Each row was made from one small tree. The marks that hang from a mark follow it in brackets, in the order of their numbers. Every link used is in the known rows. Write each row's tree.
Known rows
J_817{J_175{J_166 J_521 J_976}}: [ 31  10   3  -2 -18  -2  -7  13  -2  -2  11  15  10 -13 -13  20  10  -1]
J_521{J_175{J_161 J_166 J_976}}: [-17   1  -9   2  14  -6  58 -11  27  -9   7 -20   3 -47  27   9   2   0]
J_521{J_175{J_161 J_976}}: [-27  -3 -12  16  14   1  34 -12  31  12   4 -23  -8 -29  29  26   5  -4]
J_550{J_175{J_976}}: [ -9   7 -27 -10 -19  -5 -35   8  17   7   7   2   5  15  -9  21   7   4]
J_708{J_550{J_175{J_161 J_521 J_976}}}: [ 15  -9 -17  -1  -9  -5 -21 -26  22  -3   2  10   2   7  -8  34 -31   9]
J_161{J_175{J_166 J_521 J_976} J_708}: [ 16   8   5  11  -7   2  17 -12 -27 -17 -21 -14 -10   6 -12 -14 -15 -14]
J_817{J_175{J_161 J_166 J_521 J_976}}: [ 20   5  11  16 -17   4  17  -7  17   5  13  13  19 -39  -9  14   4  -8]
J_247{J_976}: [  3   6  12 -17   5   9 -43  12   3  -6   7   4   0  26  15  10  34  29]
J_550{J_175}: [-28   6  -9  -6 -11  -5 -38  37  -8  27   5  10  -3  19  -4   5  24   4]
J_161{J_175{J_521} J_708{J_550}}: [  5  -1  19  31   6   5   3  -4 -42  14 -24  -8 -34  52   8   4 -19  -4]
J_175{J_161{J_708{J_550}} J_166 J_976}: [  4  -1  10   4  21  -2  70 -51  25 -22   4 -18   9   1  31 -16 -25  13]
J_166{J_175{J_521 J_976}}: [ 13  -9 -14 -20   2   9 -58  32 -12   2   7  10   1  35 -12  -7  22 -10]
J_175{J_521}: [ -5  -2  14 -20   7   0 -61  43 -29   5  -8  16 -13   3 -17 -12  16   6]
J_521{J_175{J_161 J_166}}: [-35  -1   9   6  23  -5  55  17   4  10   5 -12  -4 -41  32  -7  19   1]
J_550{J_175{J_166 J_521}}: [  1   2  -8 -29 -15 -13 -40  34 -22  -3  -2  22   7 -24 -37  -9  14   0]
J_550{J_175{J_161 J_521}}: [-21  -7  -3   2 -16   1 -38  13   0  25  -3  17   6 -31 -31   2  10 -11]
J_166{J_175{J_161{J_708} J_521 J_976}}: [ -3 -17  -2   6  10  17 -12  -8  -2  19   1  -4   1  14  -5 -18  16 -21]
J_166{J_175{J_161}}: [-36  -8  14  11  15  16 -11  43  -6  37  16   7   4  41  27 -33  40  -9]
J_817{J_175{J_161{J_708} J_166 J_976}}: [ -2  10  16  33  -4   7  65 -23  19  23  15  -8  12  -8  24   6  13  -5]

Which tree is each row?
[-21  -2  -5  11  24  -4  80 -30  21   0   0 -33  -6 -41  30   4   3  -4]
J_521{J_175{J_161{J_708} J_166 J_976}}
[  4 -12  31  -3  25  -2  38 -20 -15  -8 -11   3  -2 -25  -1 -32 -14   4]
J_175{J_161{J_708{J_550}} J_166 J_521}
[ 22  13  -2  -2 -21  -1 -19  17 -17 -33  -9   5   3  -1 -16  -8 -17  -7]
J_161{J_175{J_166 J_521 J_976}}
[  5  21   0   8 -16   0   7  20  -6 -25   1  -4   4  24  14 -11 -10   1]
J_161{J_175{J_166 J_976}}
[ 20   3 -25 -33 -24 -13 -37   5   1 -22   0  14  15 -28 -42   7  -3  -1]
J_550{J_175{J_166 J_521 J_976}}
[-43  -2   3  19  -1   3  10  -4   4  43   0  -4  -2  -2   2  -6  19  -7]
J_550{J_175{J_161{J_708}}}
[  5  11  17   2 -13   0 -22  45 -39 -13 -11  13  -4   4 -11 -25   0  -6]
J_161{J_175{J_166 J_521}}
[ 17  -2   5 -20  -2  -1   2 -17  17 -38   0   7  22 -55 -21 -20 -17  -1]
J_175{J_161 J_166 J_521 J_976}
[  9  -6  -9 -11  -2 -10 -41  14 -10   6  -1  18 -12  31  -7  26 -13  15]
J_708{J_550{J_175{J_521}}}
[ -4  -2  -8   5  13  -5  14 -26  -1  16  -4 -15 -20  52  19  19  -9  13]
J_161{J_708{J_550{J_175{J_976}}}}
[  3  -7   1  -3  -4   8 -26 -18  21 -11  -4   4   8 -34 -18   2 -14  -5]
J_175{J_161 J_521 J_976}
[  8  -7  -9   0   9  -5  -3 -27  -7  11 -10  -9 -20  37   0  21 -14   9]
J_161{J_708{J_550{J_175{J_521 J_976}}}}
[ 17  11   5  23   4  -2  53 -27 -12 -18  -9 -23 -14  54  32  -1 -33   6]
J_161{J_175{J_166 J_976} J_708{J_550}}
[ 12  -6  10 -10   9   1  31 -41   9 -25  -9  -8  10 -49 -18 -26 -16  -6]
J_175{J_161{J_708} J_166 J_521 J_976}
[  1 -14  -6  -2   0  15 -35  11   6  10   8   7  10  10  -8 -13  15 -17]
J_166{J_175{J_161 J_521 J_976}}
[ 19   4 -19 -17  -3 -16  -1  -5  14 -19  11   6   4  34  11  23 -22  23]
J_708{J_550{J_175{J_166 J_976}}}
